Each row was made from one small tree. The marks that hang from a mark follow it in brackets, in the order of their numbers. Every link used is in the known rows. Write each row's tree.
Known rows:
z_849[z_69]: [30 11 -92 21 -355 332 -34 123 -245 -19 -22 299 210 55 -197 -142 130 164 85 -30 -174 -55 242 -231 -138 -25 144 103 -37 53 50 -157 254 -229 302 97 18 92 -57 -8 -3]
z_285[z_847]: [76 40 -294 -177 -320 192 88 22 -257 -85 55 163 22 180 -256 -262 141 82 141 -14 -77 41 393 -185 -55 3 90 113 67 215 -32 -30 385 -179 396 101 30 -84 -200 -114 -259]
z_877[z_111[z_847] z_849[z_69]]: [190 -75 25 4 -554 285 305 13 -227 -35 -9 336 -189 151 -156 -106 24 209 -6 -318 -98 26 153 -172 -99 405 2 -88 -180 -46 -3 -23 384 -216 46 -22 15 120 -16 48 109]
z_847[z_787[z_855]]: [-157 145 -112 -226 -391 295 -79 65 -103 -13 160 550 -55 13 -91 -147 137 262 123 134 -84 -97 286 -261 70 77 53 145 -167 77 -105 30 147 -338 396 79 -45 -190 -79 -72 155]
z_787[z_373[z_111] z_847]: [95 -37 -106 -195 -399 240 138 -83 -91 -184 -148 101 565 393 -295 -82 271 124 12 149 -38 64 273 -467 -197 -58 157 4 -69 107 355 216 149 -157 399 105 -319 224 -573 -218 188]
z_787[z_877[z_849[z_847]]]: [32 48 -22 -199 -570 305 74 30 -197 -75 35 203 -126 65 -151 -138 274 394 -20 -178 -354 -15 332 -302 -106 111 70 -92 60 159 -124 24 202 -168 169 12 83 -132 -212 -145 48]
z_111[z_69 z_847]: [82 269 -164 -35 -472 153 -166 63 -214 4 17 309 87 156 -229 -14 55 -57 -48 169 -14 -7 299 -184 -46 290 -63 -148 -131 255 -109 -36 103 -264 262 139 166 27 -21 -225 -53]
z_462[z_849[z_69[z_111]]]: [170 3 110 116 -412 316 58 133 -244 -55 -95 350 399 -17 -290 -186 -31 228 45 -49 -165 243 299 -193 -126 -105 -31 77 124 94 152 -149 354 -118 313 241 59 358 60 -42 -34]
z_849[z_847[z_787[z_855]]]: [-296 155 -108 -243 -337 234 -54 93 -132 -65 90 379 -252 -119 -82 -28 222 326 251 80 -196 -44 314 -159 27 14 56 120 20 130 -160 7 138 -229 417 37 -116 -248 -132 -59 43]
z_849[z_69[z_111] z_462 z_847[z_787]]: [-52 32 25 132 -268 394 152 356 -307 -136 -24 93 -121 -467 -154 24 135 396 160 -90 -344 126 218 -46 -282 -296 7 306 40 -20 271 -225 107 -131 519 241 -136 91 -22 244 -23]
z_849[z_69 z_158 z_847[z_787]]: [-246 70 -56 -46 -405 201 -53 179 -151 -22 28 40 -376 -237 -94 13 154 228 390 -147 -483 5 222 -24 -74 -65 144 239 -116 126 53 -242 7 -92 358 100 -163 -190 -31 242 -17]
z_373[z_111[z_847] z_849[z_158]]: [238 88 -166 -103 -298 401 -43 148 -192 30 -247 259 70 124 -211 41 64 13 219 25 -338 172 206 -236 -36 25 151 -10 -142 254 97 -77 273 -217 276 -48 -239 -166 -112 -50 279]
z_373[z_111 z_849[z_69 z_462 z_847]]: [138 -57 -55 61 -49 675 -67 348 -365 -129 -337 282 90 -272 -271 131 143 321 342 -83 -471 166 114 -284 -239 -344 246 198 182 103 305 -83 375 -118 340 3 -219 113 -192 140 233]
z_844[z_111[z_847]]: [104 125 -176 -93 -576 151 24 62 -112 17 -48 353 190 141 -180 -158 21 99 -61 131 39 95 360 -162 -45 273 39 -169 -125 61 -73 28 225 -250 454 101 -95 -83 -70 -223 230]
z_844[z_849[z_69[z_111[z_847]]]]: [77 184 -9 260 -352 263 204 206 -177 9 35 494 154 -8 -110 -66 -125 223 -37 134 -43 181 272 -130 -149 113 21 142 -31 95 114 -217 205 -101 375 119 77 322 9 -70 -114]
z_844[z_787[z_855 z_877]]: [31 205 -49 -238 -447 278 -64 81 -167 -55 177 638 86 315 -41 -124 156 232 -229 102 -82 39 340 -419 36 148 -7 -295 78 482 -104 3 71 -403 226 81 -24 -16 121 -247 262]
z_69[z_111[z_847[z_787[z_373 z_855]]]]: [90 270 -23 -69 -486 46 207 114 -40 -52 219 411 179 38 -99 -2 122 103 -202 184 21 94 288 -157 -85 145 -130 192 -141 82 18 16 12 -314 413 187 -214 75 -26 -199 18]
z_787[z_373[z_849] z_847 z_855]: [199 170 -108 -237 -296 145 -94 60 -9 -242 198 612 455 174 -269 -56 239 195 55 81 -39 -16 40 -481 19 209 172 205 -56 233 293 193 70 -363 240 126 -389 93 -437 -292 414]
z_877[z_111 z_849[z_69]]: [156 -190 -44 -95 -517 465 294 60 -210 -92 -69 340 -90 133 -187 -233 46 292 105 -356 -171 -16 178 -240 -83 280 80 -52 -169 -64 28 20 452 -133 95 27 51 177 -78 101 164]
z_849[z_69[z_111[z_847]] z_158 z_462]: [371 197 -45 141 -398 323 151 237 -216 -81 47 -12 -26 -192 -120 100 35 140 53 -168 -350 214 132 -129 -226 -33 -54 18 -245 189 425 -381 51 -269 324 302 -164 -7 142 137 52]
z_877[z_111]: [71 -192 -249 -284 -410 498 193 -8 -220 -125 -183 263 143 186 -162 -300 89 252 86 -40 -116 16 368 -248 -28 167 66 -287 -175 66 -62 74 386 -217 214 77 -22 4 -77 -54 235]
z_787[z_69 z_111[z_847] z_373 z_877]: [628 54 -39 -205 -545 -158 -26 -1 -130 -206 110 340 617 158 52 -56 297 136 -318 173 -75 117 327 -486 -194 301 213 85 -361 176 173 27 -235 -398 196 111 -332 362 -198 -408 398]
z_844[z_787[z_111]]: [151 9 -160 -218 -413 255 17 94 -301 -110 -157 419 264 341 -72 -286 100 102 12 24 76 87 348 -292 -73 11 197 -99 2 320 32 -95 223 -248 458 103 -101 31 49 -200 278]
z_877[z_111[z_69 z_847] z_849[z_462]]: [321 83 -122 -129 -557 496 144 22 -237 -144 -50 325 -184 62 -230 -48 -23 237 -6 -251 -111 43 129 -255 -64 441 -130 -303 -313 132 99 120 294 -270 63 134 152 67 -9 -18 238]
z_877[z_849[z_158 z_847]]: [-8 95 -169 -266 -530 354 89 -20 -89 -71 -7 49 -324 28 -169 -89 184 267 358 -356 -386 -32 217 -142 -15 125 71 -42 -106 199 -39 -93 278 -72 273 66 -70 -355 -175 -15 -15]
z_847[z_787]: [-138 -3 -141 -151 -408 351 -40 69 -195 9 -28 332 56 35 -165 -252 135 252 125 96 -133 -123 326 -185 -34 -41 110 148 -179 8 -77 26 182 -235 434 69 -11 -174 -99 -11 82]
z_285[z_847[z_787]]: [-76 41 -224 -159 -350 149 63 69 -250 -36 107 235 -146 57 -231 -287 112 142 165 44 -93 1 399 -123 -26 -27 101 311 -22 110 -63 29 288 -170 463 81 10 -136 -180 17 -212]
z_877[z_111[z_69 z_847] z_849]: [193 49 -120 -149 -637 304 184 -14 -170 -79 -29 364 -188 219 -225 -124 -27 95 -22 -189 -23 30 221 -204 14 571 -113 -267 -255 105 -116 123 323 -190 71 71 194 103 -53 -96 143]
z_787[z_69 z_847 z_877]: [324 -104 -58 -192 -433 58 -6 20 -130 -223 62 181 350 149 -102 -215 257 237 -60 138 -140 18 294 -486 -140 233 117 -51 -214 161 234 -28 -64 -312 305 142 -156 235 -440 -187 364]
z_373[z_111[z_69 z_847[z_787]]]: [-62 166 -77 -28 -442 255 -78 111 -215 53 -160 295 15 149 -212 42 44 -30 15 277 -71 96 368 -217 -86 78 -28 -3 -151 112 -29 60 116 -175 409 45 95 95 -133 -67 33]
z_373[z_849]: [164 -17 -221 -135 -239 493 -127 190 -241 -52 -134 500 287 33 -271 -224 105 206 176 11 -214 -51 198 -248 -4 -2 200 120 -13 150 -29 17 350 -251 279 34 -72 -95 -124 -120 236]
z_373[z_111[z_847]]: [67 36 -121 -86 -362 328 92 0 -235 40 -234 187 181 273 -185 -4 142 61 13 160 -78 101 375 -256 -151 -29 46 -141 -51 121 -9 6 320 -214 379 -26 -66 -21 -180 -164 26]
z_855[z_111[z_69 z_847[z_787[z_373]]]]: [48 314 -23 -33 -517 105 -11 165 0 -7 39 370 84 322 -97 -70 94 38 -124 200 1 41 133 -108 -131 291 -62 271 -178 106 -58 211 -112 -319 176 163 -22 145 -141 -103 121]
z_69[z_111[z_847[z_787]]]: [51 110 -39 16 -470 141 236 159 -207 16 -6 232 63 -2 -133 -141 57 94 -103 137 -17 109 358 -50 -144 50 -96 145 -120 20 -31 -108 130 -233 493 151 -56 -19 4 -67 -33]
z_111[z_847]: [71 132 -153 -83 -422 198 -14 -21 -237 27 -34 260 142 179 -160 -73 139 95 -31 100 -40 -44 310 -184 -89 122 15 -100 -109 162 -100 -54 215 -313 287 34 -37 -154 -43 -204 -11]

Which tree is each row?
[460 59 -133 -93 -395 50 181 66 -39 -138 71 248 632 66 -98 -47 151 25 -183 133 -13 76 261 -235 -184 209 -73 138 -240 82 169 -7 -9 -258 409 257 -342 377 -130 -296 41] -> z_787[z_69[z_111[z_847]] z_373]
[-176 106 -233 -100 -433 383 28 148 -43 -74 -139 512 69 -31 -146 -191 -103 419 228 152 -98 161 404 -171 14 196 163 -110 56 98 -74 52 273 28 536 80 -30 48 -202 -180 160] -> z_844[z_111 z_849[z_847]]
[51 84 79 33 -436 224 44 131 -174 -103 -107 45 29 -197 -225 -26 9 236 289 -195 -428 333 258 -80 -79 -106 -40 12 134 251 187 -273 234 -17 299 256 -82 150 83 67 -76] -> z_462[z_849[z_69[z_111] z_158 z_847]]
[29 222 -102 -236 -484 114 -183 162 -146 -132 139 586 -30 26 -64 -159 102 115 111 189 19 72 311 -332 50 231 140 176 -257 118 -14 -24 8 -297 451 165 67 65 -87 -140 361] -> z_847[z_787[z_111[z_69] z_855]]
[387 34 -71 -291 -454 114 75 5 -58 -159 182 550 45 108 90 -31 150 248 -204 120 -116 117 301 -444 22 560 -55 -321 -335 202 -65 23 17 -477 47 44 -149 228 -32 -227 456] -> z_787[z_69 z_855 z_877[z_111[z_847]]]
[343 -121 -52 -354 -449 77 127 -13 -24 -328 150 427 126 162 12 -160 206 311 -82 107 -73 136 271 -577 -1 545 32 -266 -317 177 198 63 -8 -406 146 126 -210 311 -372 -170 634] -> z_787[z_69 z_847 z_855 z_877[z_111]]
[-17 40 -138 -146 -448 107 54 90 -255 -43 171 229 -150 53 -189 -274 166 213 -15 85 -210 41 445 -222 -54 -16 96 227 -14 166 -67 44 152 -219 343 69 69 -94 -175 -22 -120] -> z_285[z_847[z_787[z_877]]]
[172 27 -30 -188 -545 76 44 -62 -104 -216 145 175 530 305 -220 -152 351 253 -259 118 -153 -2 288 -510 -164 101 137 -48 -101 226 268 194 -103 -304 198 151 -212 157 -458 -290 252] -> z_787[z_373 z_847 z_877]
[159 -91 -126 -130 -356 250 134 199 -121 -83 -15 301 217 -128 -73 -262 60 175 78 129 -95 20 344 -150 -107 53 0 281 -276 -74 42 -89 97 -184 584 216 -117 171 -103 1 121] -> z_847[z_787[z_69[z_111]]]
[131 34 -202 -221 -435 -37 103 44 -217 -160 141 244 149 126 -179 -279 183 116 86 66 -15 80 377 -227 -85 -23 250 448 -115 100 108 108 134 -174 473 112 -204 54 -276 -121 -35] -> z_285[z_847[z_787[z_111 z_373]]]
[124 180 -167 -290 -416 -92 64 38 -124 -180 303 443 42 128 -126 -184 192 134 69 98 31 113 325 -295 -5 95 213 443 -108 157 104 111 97 -270 425 121 -221 49 -250 -182 50] -> z_285[z_847[z_787[z_111 z_373 z_855]]]
[17 70 -158 -187 -248 365 -68 166 -208 -115 -95 520 355 160 -223 -80 151 180 30 -19 -172 -30 177 -232 -30 -42 141 51 225 413 18 130 168 -178 289 81 -337 31 8 -200 133] -> z_844[z_787[z_373[z_849[z_847]]]]
[44 -17 -219 -228 -209 523 -48 203 -181 -81 -336 157 -51 -34 -235 23 148 159 450 -62 -505 189 255 -205 -25 -141 216 13 50 261 86 -80 326 -57 357 -10 -263 -176 -224 17 216] -> z_373[z_111 z_849[z_158 z_847]]
[246 255 -88 -219 -447 -12 -13 16 -189 -121 152 497 64 180 -4 -51 180 95 -12 135 112 130 282 -346 -24 268 137 -13 -175 188 -23 -135 129 -425 321 31 -141 -64 -63 -329 308] -> z_787[z_111[z_847] z_855]
[249 382 60 -183 -540 54 66 51 80 -90 301 508 243 440 25 35 297 244 -405 172 -94 117 163 -396 -94 325 -27 30 -68 272 -16 216 -147 -528 -56 83 -216 107 -157 -347 293] -> z_787[z_373 z_855[z_111[z_847]] z_877]
[332 78 -156 -3 -203 599 -183 293 -255 -109 -51 327 97 -239 -223 -9 51 256 321 -226 -508 25 4 -253 -85 -86 226 168 -203 216 360 -213 192 -289 187 159 -193 -119 47 173 354] -> z_373[z_849[z_69 z_158 z_462]]
[-86 288 -56 -179 -421 273 -76 209 5 -42 122 564 -161 184 -62 -151 77 179 80 180 -25 32 172 -206 24 258 -30 220 -135 94 -114 97 31 -336 287 160 79 20 -117 -25 261] -> z_847[z_787[z_855[z_111[z_69]]]]
[415 64 19 -189 -443 -42 173 139 -4 -291 257 351 275 69 -25 -125 218 217 -193 186 -30 233 279 -497 -110 359 -60 -11 -157 178 274 -122 -93 -361 389 256 -199 389 -376 -242 403] -> z_787[z_69[z_111] z_847 z_855 z_877]
[161 -82 -212 -349 -493 627 261 -5 -172 -232 -124 9 -431 -111 -140 -83 107 459 364 -509 -466 63 170 -187 -44 185 25 -288 -260 172 170 3 343 -124 122 118 -151 -282 -91 157 274] -> z_877[z_111 z_849[z_158 z_462 z_847]]
[98 128 -257 -57 -403 616 -6 153 -87 -100 -116 606 264 -67 -184 -213 -174 494 125 127 -82 123 310 -294 -40 106 149 -156 -192 99 204 93 255 -127 501 177 -1 69 -131 -122 367] -> z_844[z_111 z_849[z_462]]
[139 17 -99 60 -92 551 -165 335 -364 -160 -129 360 53 -357 -248 35 150 375 316 -159 -433 18 62 -205 -174 -194 220 237 133 145 222 -140 279 -215 256 81 -182 -13 -65 105 194] -> z_373[z_849[z_69 z_462 z_847]]
[-40 211 -126 -198 -331 110 130 136 -69 -75 211 396 -318 222 -102 -237 106 177 146 76 -13 121 258 -125 4 133 37 399 41 117 -73 68 228 -296 340 75 -56 -101 -221 12 -29] -> z_285[z_847[z_787[z_855[z_111]]]]
[19 218 -49 -194 -422 60 117 161 -86 -75 292 409 -308 225 -49 -234 175 237 -55 118 -129 164 309 -218 -18 152 25 322 37 175 -97 100 106 -344 233 65 11 -48 -211 -23 41] -> z_285[z_847[z_787[z_855[z_111] z_877]]]
[148 48 -92 -193 -367 298 -111 148 -170 -157 25 391 407 -14 -214 -49 317 331 -96 21 -428 7 256 -364 -82 -9 202 90 112 269 -1 174 29 -232 94 52 -234 56 -214 -250 207] -> z_787[z_373[z_849[z_847]] z_877]
[96 -40 -237 -183 -288 79 35 90 -195 -80 116 261 -40 -21 -162 -267 91 112 209 70 -85 -15 350 -159 -42 84 105 377 -150 75 -8 -11 204 -185 508 111 -97 22 -223 17 -108] -> z_285[z_847[z_787[z_69]]]
[-104 272 -57 -111 -435 92 -63 21 -125 43 191 519 -135 62 -70 -8 124 167 -3 186 -10 -63 269 -190 21 207 -23 89 -193 129 -141 0 86 -395 321 6 -87 -224 -9 -135 99] -> z_111[z_847[z_787[z_855]]]
[329 253 -65 -191 -298 99 22 92 62 -92 119 534 43 273 99 -34 142 137 12 141 64 80 91 -255 -61 429 -42 120 -196 124 -60 -34 61 -473 201 80 -219 113 -154 -198 306] -> z_787[z_69 z_855[z_111[z_847]]]
[215 114 -157 -14 -337 514 -80 134 -223 -94 1 82 16 -131 -149 4 104 257 254 -220 -449 20 122 -257 -150 -117 129 -4 -286 215 379 -270 117 -288 254 233 -131 -128 54 167 168] -> z_849[z_69 z_158 z_462]
[198 109 -87 -232 -374 118 98 133 75 -159 258 531 360 -47 -32 -89 144 183 -43 179 -42 21 255 -289 -35 186 -33 358 -299 14 118 71 -65 -301 502 264 -321 292 -129 -162 211] -> z_847[z_787[z_69[z_111] z_373 z_855]]
[-5 348 11 -113 -384 389 62 193 -3 -38 137 902 -1 461 111 -168 -49 409 -188 207 -19 192 226 -375 34 281 14 -137 99 468 -66 82 52 -311 144 52 52 181 46 -205 328] -> z_844[z_787[z_855[z_111] z_877] z_849]
[90 135 -42 -13 -505 92 244 114 -127 -27 79 245 280 49 -144 -99 118 92 -202 158 -17 81 318 -94 -152 40 -86 216 -146 30 37 15 19 -232 442 192 -186 87 -39 -146 -47] -> z_69[z_111[z_847[z_787[z_373]]]]
[149 69 -92 -192 -347 197 74 197 -16 -114 160 518 98 -118 -4 -145 77 197 83 171 -32 50 288 -232 -13 187 -50 263 -252 -10 14 -93 49 -290 555 219 -150 164 -77 -58 203] -> z_847[z_787[z_69[z_111] z_855]]
[-244 48 -130 -212 -379 235 -13 43 -138 -84 -4 195 92 -59 -156 -71 266 304 146 60 -248 -97 312 -143 -84 -96 118 197 -18 66 -69 145 59 -138 396 93 -240 -119 -195 -98 -46] -> z_849[z_847[z_787[z_373]]]
[248 9 3 -217 -602 395 161 -48 -91 -69 -18 287 402 345 -216 -78 289 288 -222 -52 -297 32 343 -509 -169 35 109 -40 -81 112 104 283 166 -179 152 14 -82 202 -332 -246 140] -> z_787[z_373[z_111] z_877[z_849]]
[331 21 1 -219 -561 325 76 99 -328 -255 -22 174 -48 -59 -80 -136 289 482 4 -236 -325 140 275 -413 -212 6 221 -33 -81 142 166 -52 141 -247 240 72 -18 -71 -224 -138 341] -> z_787[z_111 z_877[z_849[z_462 z_847]]]
[234 115 -165 -223 -699 279 153 -36 -86 -76 0 202 -360 194 -180 -72 -51 41 109 -291 -197 86 196 -172 64 618 -106 -332 -406 224 -19 22 214 -181 26 119 124 -41 21 -9 189] -> z_877[z_111[z_69 z_847] z_849[z_158]]
[-7 -176 -147 -300 -495 466 322 -23 -193 -154 -160 203 -256 83 -174 -213 136 378 222 -342 -215 14 281 -165 -35 252 29 -211 -33 24 -127 109 474 -59 172 -3 -23 -75 -191 -5 112] -> z_877[z_111 z_849[z_847]]
[139 292 -93 -29 -463 201 -6 160 -92 -14 -64 296 18 371 -117 -110 67 7 -66 142 20 112 176 -115 -119 334 -90 31 -62 186 -104 32 84 -319 157 150 129 82 -111 -140 88] -> z_855[z_111[z_69 z_847]]
[47 124 -132 -39 -291 446 -75 160 -250 -143 -27 -59 -220 -294 -132 125 168 322 370 -266 -557 57 137 -160 -182 -162 122 1 -104 252 315 -296 95 -186 291 214 -208 -189 -3 187 45] -> z_849[z_69 z_158 z_462 z_847]
[34 80 -174 -266 -394 333 -62 135 -228 -208 -92 -21 -285 -308 -32 -45 205 382 416 -151 -435 115 244 -176 -114 -160 224 95 -295 188 257 -170 -7 -199 450 182 -281 -380 -97 128 323] -> z_849[z_158 z_462 z_847[z_787[z_111]]]
[356 59 -89 -202 -325 18 183 113 2 -292 155 339 269 68 -74 -140 143 127 57 140 104 169 214 -393 -88 326 -55 81 -164 118 294 -148 72 -295 537 287 -262 316 -376 -209 306] -> z_787[z_69[z_111] z_847 z_855]
[6 289 -24 -1 -490 156 -25 201 -74 24 -27 345 -127 269 -92 -119 36 53 -40 185 -2 66 171 -56 -99 303 -79 196 -156 75 -129 84 -2 -314 224 131 106 37 -94 -26 127] -> z_855[z_111[z_69 z_847[z_787]]]
[200 104 162 198 -444 164 70 105 -258 -16 -61 340 320 0 -257 -83 -40 153 -40 -2 -110 250 274 -148 -136 -8 -97 61 101 121 125 -175 304 -177 263 187 32 331 115 -79 -61] -> z_462[z_849[z_69[z_111[z_847]]]]
[61 -75 -153 -261 -504 114 222 21 -187 -140 171 249 25 130 -187 -271 162 235 -139 32 -213 77 420 -263 -38 112 85 143 -103 142 11 251 110 -213 190 85 -116 103 -197 -32 3] -> z_285[z_847[z_787[z_373 z_877[z_111]]]]
[113 45 -208 -150 -499 273 67 31 -226 -80 -104 303 5 179 -183 -113 1 16 -51 64 -22 80 320 -205 -5 430 -80 -343 -220 193 -111 66 214 -239 144 113 122 125 11 -119 155] -> z_877[z_111[z_69 z_847]]
[111 83 24 -24 -451 316 -166 9 -168 -19 -55 257 188 5 -241 -110 -13 213 282 -161 -367 127 214 -243 1 -24 81 -29 -80 255 172 -162 253 -157 162 176 -19 60 94 32 66] -> z_462[z_849[z_69 z_158]]
[248 171 113 140 -500 139 55 74 -184 -4 -15 174 156 -37 -207 -28 -76 106 96 -115 -287 314 239 -116 -69 39 -87 -6 -62 234 214 -275 190 -148 230 241 -46 175 182 5 -28] -> z_462[z_849[z_69[z_111[z_847]] z_158]]
[335 101 -104 62 -363 478 141 256 -209 -139 6 5 71 -215 -152 -22 47 199 149 -208 -406 184 166 -177 -225 -143 14 45 -231 176 454 -365 121 -217 376 355 -126 46 94 180 101] -> z_849[z_69[z_111] z_158 z_462]
[162 113 -89 36 -310 419 143 276 -229 -191 -55 -143 -158 -354 -143 92 120 269 284 -256 -516 233 177 -79 -239 -189 0 46 -44 204 402 -395 92 -118 403 314 -198 -27 33 212 -10] -> z_849[z_69[z_111] z_158 z_462 z_847]
[183 -41 -62 -212 -478 163 -85 48 -61 -105 159 399 437 -9 -50 -161 240 287 -154 182 -266 -113 340 -394 -88 104 130 247 -335 54 61 182 -187 -299 287 140 -235 205 -194 -143 251] -> z_847[z_787[z_69 z_373 z_877]]
